Each row comes from the steps of one walk. Every step used is in the known rows, and no mark comes twice. Write the walk behind each row, first mark first.
Known rows:
u > s > k: [  0 -14 -13 -21  -8 -11 -22 -22  11   1  15   3  17 -61   5  11   2   7
  19   1  13   8   4   6   5  14   3  -2  11   8  10  14  31  -4  16 -11
  -9 -14   4  -2 -23 -14 -10  -1  14   5  -7  15  14 -15   1   9  11  -4
   7  16   6  -6   5   0 -26 -38  -7]
d > s > z: [  4  -6  -9 -19  -8  -9  -9 -16   5   7  12   0  13 -49  -3  12   4   7
  33 -11  10  19   9   1  -1  15   4  -2   8 -11   1   8  12  13  -9   0
 -10 -10   0  -6 -29  -8  -5   3  -5   0 -20  16  16  -6  -2  10  10  -1
  10   8   6   6   5  -9  -4 -31  -7]
s > v > x > k: [  0 -11  -7 -20   6  -4 -17 -12   8   0  14   0   9  -8  -9   1   8  15
  15 -10  10  14  -7  10  -6  12  -1   8  -8  -6   7  -1  23  15 -10 -19
  -4 -19   6  -3  -3 -12  10  -4  -4 -10 -24  -2  26   7  -7  17   0 -10
  11 -10  10  -5   8   5 -12  -9  13]
v > x: [  0  -2  -5 -13   2  -3 -19 -18  13   5  20  -5   2 -13   4  18   2   4
  15  -7   9   6  -5   4  -3  14   1  -4  24  -6   8   6  30  27  -4 -19
  -8 -16   5  -3   3 -10   9  -1  -4  -7 -16  -2  22  -5  -2   8   1  -9
   4   1   7  -9   4   4  -8 -15   5]
w > s: [ -4 -12  -8 -19   0   0 -13 -13   8  10  18   2   9  45  -3   3  -3   5
  32  -2   4   8  -6  -4  -4  10   2  -1  22 -12  12   4  11   1 -10  -1
 -11  -3   0  -5 -13 -21  -7  -2  -3   4 -10   8  21  17  -3   8  15   0
   7   7  11  -5   5  -1 -12  -9   0]
z > x: [-16 -17  -3 -16 -15  -9 -17 -28  13   3  14   2   5 -20   0   1   0   0
  24   1  -6  -4   4   3 -24  15   0  11  25  -2  10  14  12  -3 -11 -21
  -4 -20   0   1  -8 -20  12 -10 -10   0   4  12  11   1  -1   2  13   0
  -3  23  18   1   5  -7  -4   3   4]
z > s > v: [-14 -41 -11 -19  -6  -7 -25 -15  12   5   9 -10  14 -25 -14   0   9  10
  25  -5  -5   6   4   6 -12   9  -1   5 -25  -9   7  -1  30 -10 -13 -27
  -6 -15   2  -5 -11 -17   8   5   8   3 -25  10  26  21  -3  17  15 -12
   2   5  14  -5   6 -11 -16   3   5]
x > w > s > v: [ -9  -9  -4 -13  -4   3 -23 -14   6   2  17  -1   2  74 -16   4   8  20
  28  -7   7   9  -4  -1  -4  12   4   1  11 -14   5  13   4  -6  -9  -5
  -1  -9   2  -7  -8 -19  -7  -1  -4   0  -1  16  22   8  -1  14  12  -3
  23   6   8 -15  14   4  -4 -15   5]
w > s > z: [  3 -12  -4 -20   5  -3  -6  -9   9  14  15  -3  10   6 -12  -2  -1   7
  32  -2   7  24  -2  -5  -2  12   3  -4  32 -15  11   6   0   5 -10  -1
 -13  -5  -2  -8 -19 -20   0   5  -7   6 -10  14  27  16  -4  12  17   0
   7  13  12   4   5   0  -2 -17  -3]
u > x > d > s > v: [-10 -17 -21 -23  -8  -6 -22 -31  11   3  11  -2   9 -10   7   1   3 -11
  21  -5   4   9  -1   7   5  13   5   2 -10  -2   5  20  40  -5  -6 -19
 -11 -21   2  -1   9  -9  -4  -8   4  -1 -20  18  21 -11  -2  15   1   5
  25  -3   9 -11   9 -19 -23 -24   3]
s > v > x: [ -3 -12  -5 -17   3  -5  -9 -10  10   3  14   3   3   5  -7   5   6  18
  17 -12   7  17   2  14  -3  14  -4   0  -7  -3   5  -1  17  17 -13 -21
  -5 -18   5  -4   0 -10   6  -5  -4  -8 -19   5  31   8  -8  13   4 -13
   9  -6  11  -8   5   7 -11 -11  10]
u > x > w: [-11 -10  -9 -18  -8  -2 -18 -32  10   1  16  -9   6  15   4   4   4   0
  16  -1   8  -5   2   1   1  13   8   1  15 -10   3  19  31  -8   2 -22
  -7 -19   1  -5  15 -12   4  -5  -3  -2   5  14  11 -24   1   9   8   3
  20  11  12 -14   4  -1 -17 -20   1]
v > x > w: [ -1   2  -4  -8  -2  -1 -26 -20  13   1  22  -9  -4  16  -1  19   7  10
  14  -7  11   3  -7   2  -2  15   4  -3  24 -11   6  12  24  20   0 -18
  -3 -17   6  -5   6 -10   9   1  -6  -8  -9   1  20 -12  -1  10  -1  -8
  16   3   4 -18  10   5  -4 -22   6]
d > s: [ -4  -6 -12 -17 -12  -7 -16 -20   5   5  14   4  12  -8   4  19   2   6
  33 -11   6   4   4   1  -4  14   3   2  -2  -9   1   6  24   9  -8  -1
  -8  -9   1  -2 -23 -10 -11  -4  -2  -1 -24  11  10  -4  -1   7   8   0
   8   3   5  -2   5  -9 -12 -21  -4]
s > v > x > w: [ -3  -8  -3 -12   1  -2 -15 -11  10   0  15   0  -1  24 -10   5  10  23
  16 -12   9  15  -1  11  -4  14  -1  -1  -5  -7   3   4  14  13 -12 -19
  -2 -20   6  -5   2 -11   4  -3  -5  -9 -14   7  31   2  -6  16   3 -12
  16  -5   8 -12   9   9  -9 -15  11]
z > s > k: [ -1 -34 -14 -20  -1 -11 -36 -20  15   1  14 -10  16 -53  -4   3   2  -1
  23  -3   3  -2   4   2  -3  12   2  11 -13  -6  10   5  28 -10   0 -22
  -9 -15   6  -4 -13 -16  11   7  10   5 -19   3  16   7   4  10  16  -5
  -4  14  17  -3   5  -9 -16  -9  -2]
x > k: [-10  -3 -10 -22  -2   1 -31 -26   6   2  15 -10  20 -29  -3   5   5  -2
  21  -1  16  -5 -12  -6 -12  10   3  24   8 -15  12  12  27   1   2  -8
  -4 -15   4   2 -18 -19   5  -3  -4  -7 -11  -6   4  -5   1  15   3   3
   8   0  13   0  10  -8  -4  -4   6]
d > s > v > x > k: [  6 -10 -13 -21  -2 -10 -15 -13   4  -1  14   8  11 -14  -2  12   8  12
  26 -15   7  16  -3   9  -5  14   2   2 -17  -7   0  -3  28  18 -12  -6
  -5 -11   5  -4 -12  -8  -1  -7  -1  -7 -43   6  20   5  -5  13   1  -5
  13 -11   2  -3   8  -8 -16 -23   6]

Write each row's walk:
[-11 -16 -16 -17 -15 -14 -38 -30  15   0  12   7   7 -36   2   1   1 -10
  26  -3  -4   5  -4   5 -13  17   2  16  11   3  10  24  18  -6  -7 -15
  -4 -25   3   3 -11 -17   5 -13  -3   2 -12  14  14   2   1   8   5   8
   8  15  12  -3  13 -24  -6 -16   3]
z > x > d > s > k
[  3  -1  -4 -12   2   0 -22 -15  12   2  24  -4  -2  33  -3  17   5  10
  17  -6   8   8 -12   1  -1  13   6  -6  32 -13   8   7  22  21  -2 -13
  -4 -11   6  -7   6 -12  10   2  -6  -5 -13   1  23  -1  -2  10   2  -6
  17   2   3 -17  10   5  -7 -24   7]
v > x > w > s
[-10 -38 -14 -18  -2  -8 -31 -17  15   3  11 -11  11 -31 -12   3  12   4
  20  -5  -5  12  -2   7 -10  10   0   2 -23  -8   9   1  36  -2 -11 -32
  -6 -19   5  -5  -4 -14  14   3   9   1 -33   6  33  22  -3  21   7 -12
   7  -1  11 -10  11 -15 -16  -4   9]
z > s > v > x > d
[  5 -10 -12 -17  -3 -10 -10 -13   6   0  14   9   8  -5   0  13   6  13
  27 -17   5  16   2  11  -1  15   1  -4 -16  -4  -2  -3  22  20 -14  -7
  -7 -12   4  -5 -12  -7  -5  -6  -1  -5 -38  10  22   5  -6  11   3  -7
  12  -8   2  -4   6  -5 -18 -24   4]
d > s > v > x
[ -3 -12   0 -20  -3  -9 -16 -24  10   6  12  -9  13 -84 -13  -8   6   0
  22   2   7  18   2  -3 -17  15   3  13  34 -11  12  17   4   3  -5 -16
  -6 -22  -2  -2 -21 -18  19   2 -14  -1   2  11  15  -4  -1  12  10   3
   2  21  17  14   7  -7   9 -14   0]
s > z > x > k
[  3  -1 -15 -15   0  -6 -31 -21  14   5  17  -4   3 -35   2  16   5  -1
  19  -8  10  21 -10   5   4  15   3  -4  16  -6   8  16  33  25  -4 -15
  -7 -20   5  -4  -6  -7   5   1   0  -5 -29   4  29  -4  -2  16  -7  -5
  18  -6   1 -11  13 -14  -5 -31   4]
v > x > d > s > z
[  8   1  -5 -11   8  -4 -28 -14  13   0  25   0  -3  23  -2  14   3   8
  16  -7  11   9 -12   2   3  14   6  -5  25 -10   8   8  19  16  -1 -11
  -5 -12   7  -6   6 -11  10   1  -5  -4 -13   0  23  -4   1  10   2  -4
  15   5   5 -15  10   7  -8 -28   5]
v > x > w > s > k
[-11 -16  -8 -19 -14 -11 -13 -27  12   7  11  -4  14 -91  -6   4   9   4
  21   7   4  24   2   4  -6  14   4  -6  30   4  13  21  27  -4   6 -18
  -7 -20  -2  -4 -27 -18   0   2   7   7  -3  27  22  -8  -3  15   8  -4
  12  23   4  -1   8 -13 -14 -37  -5]
u > s > z > x > d
[  8  -8 -16 -19  -4 -12 -26 -17   7  -1  15  10  12 -29   6  14  -2   5
  30 -14  12   4   6   6   5  16   3   7 -11  -2   0   7  17   7  -1   2
  -9 -10   5  -2 -22  -8  -9  -3   1   0 -25   9   9  -9   3   5   9   3
   6   5   8   0   5  -4 -15 -30  -7]
d > s > k
[-14  -9 -23 -15 -12  -3 -35 -24  10   5   9  -1   8   3  -4   8   7   2
  29 -11   7  14  -5   6   2  14   0   8 -11  -3   5  23  24  -2 -11 -10
  -4 -21   4  -1 -20 -13 -14  -7   7  -1 -25  16  25   7  -2  20  -1   1
  26  -9   4 -12  19 -22  -9 -22   4]
x > d > s > v
[-13 -19  -2 -14 -11  -7 -21 -22  10  -1  15   4   0  27 -12  -5   5   9
  26  -1  -8   4  -3   2 -20  14   4   7  26  -8   9  12   4 -10 -13 -15
   1 -16   0  -3  -3 -22  10  -9 -12   2   3  16  16   9  -2   7  13   1
   9  21  13  -5  11  -6  -6  -4   7]
z > x > w > s > v
[ -1  -2 -16 -13  -2  -5 -34 -23  15   4  18  -3   2 -13   5  19   5  -4
  18  -9   9  14 -13   5   3  15   3  -2   9  -5   7  15  40  24  -4 -15
  -6 -19   6  -1  -3  -8   2  -3   2  -6 -31   1  26  -2  -2  15  -8  -4
  18  -7   0 -15  14 -15  -9 -26   5]
v > x > d > s
[-10  -4  -5 -11  -6   4 -25 -18   6   4  18  -6   3  69 -11   9   5  14
  28  -4   9   3  -7  -6  -4  11   6   1  23 -17   7  17  10  -6  -5  -4
  -2  -8   2  -7  -9 -20  -7   1  -5   1   2  13  17   1   1  12  12  -1
  21  11   6 -15  13   2  -3 -17   1]
x > w > s
[-10 -15  -3 -18 -14 -11  -8 -25  10   5  12  -4  12 -78  -8   5  11  10
  21   6   4  19   4   2  -8  15   5  -8  34   1  10  18  23  -5   8 -17
  -5 -17  -2  -6 -25 -18   1   3   3   6   2  26  18 -12  -3  14  11  -5
  11  26   3  -1   7  -6 -12 -39  -6]
u > s > z > x > w
[-16 -17 -14 -15 -18 -11 -32 -32  13   2  12   4   6 -24   0   3   2  -8
  28  -2  -7   3  -4   3 -18  16   2  12  14  -1  10  24  21  -4 -10 -17
  -2 -23   1   2 -12 -18   5 -13  -5   2 -11  15  16   3   0   9   4   6
  10  15  10  -5  14 -23  -5 -10   4]
z > x > d > s
[-14 -15  -2 -13 -13  -6 -24 -26  11   1  17   1   1  25  -8   0   3   4
  26   1  -7  -2  -5  -2 -22  14   6   7  30  -8  11  15   6  -8  -9 -15
   0 -15   0  -4  -4 -22  10  -8 -12   2   4  16  12   4   0   5  13   2
   9  26  13  -6  10  -7  -4  -5   5]
z > x > w > s
[  2   0  -7 -19   6  -2 -27 -22  12   2  21  -8   9 -36   1  13   4  -2
  12  -4  13   4 -16   1  -7  12   4   9  17 -11  12   4  36  24   1 -16
  -6 -17   7   0   0 -12  17  -1  -5 -11 -24 -12  15  -6  -2  14  -5  -3
   8  -3   8  -6   8  -1  -8 -14  10]
v > x > k
[ -8  -6 -20 -16 -12  -5 -34 -26  10   8  10  -7  10 -30  -3   9   6  -3
  29  -7  10  18  -3   1   3  15   3   6   2  -8   7  29  20   1  -6  -6
  -7 -20   3  -2 -26 -12 -10  -2   5   0 -19  17  23  -2  -1  20  -1   4
  24   0   4  -7  17 -24  -1 -32  -3]
x > d > s > z
[  2 -19  -2 -20   2  -7  -8 -13  10  11  16   1   9  -6 -11  -8  -1   2
  32   1   0  24  -2  -4 -10  13   4  -3  38 -12  13   7  -1   3 -13  -4
 -11  -8  -3  -7 -16 -22   7   1 -11   6  -7  16  26  18  -4   8  17   2
   3  19  14   6   5  -2  -1 -13  -2]
w > s > z > x
[  4  -9 -11 -16  -5  -8 -13 -14   6  -2  14   8   5  10  -4  14   9  17
  27 -17   6  15   1   9  -1  15   3  -4 -12  -7  -3   0  22  17 -13  -6
  -3 -12   5  -6 -11  -7  -4  -5  -2  -5 -34  11  21   1  -4  13   2  -7
  16  -7   1  -8   9  -4 -14 -28   5]
d > s > v > x > w
[  6  -2 -18 -14   1  -8 -36 -22  15   1  19  -1   3 -26   6  18   3  -3
  17  -9  11  13 -13   7   7  16   3   1   8  -2   7  16  35  21   0 -13
  -7 -20   9  -1  -2  -6   3  -3   3  -6 -32  -1  26  -5   0  13  -8  -1
  16  -7   2 -14  13 -11  -9 -31   4]
v > x > d > s > k
[  2 -17  -3 -23   3  -8 -12 -14   9  10  16   1  12 -19 -13 -10   1  -1
  30   2   2  23  -8  -7 -13  11   5   4  35 -13  15   6   0   0 -10  -3
  -9  -7  -2  -6 -17 -23   9   0 -12   4 -10  10  21  16  -3  11  14   4
   5  18  13   8   7  -6  -2 -14   1]
w > s > z > x > k
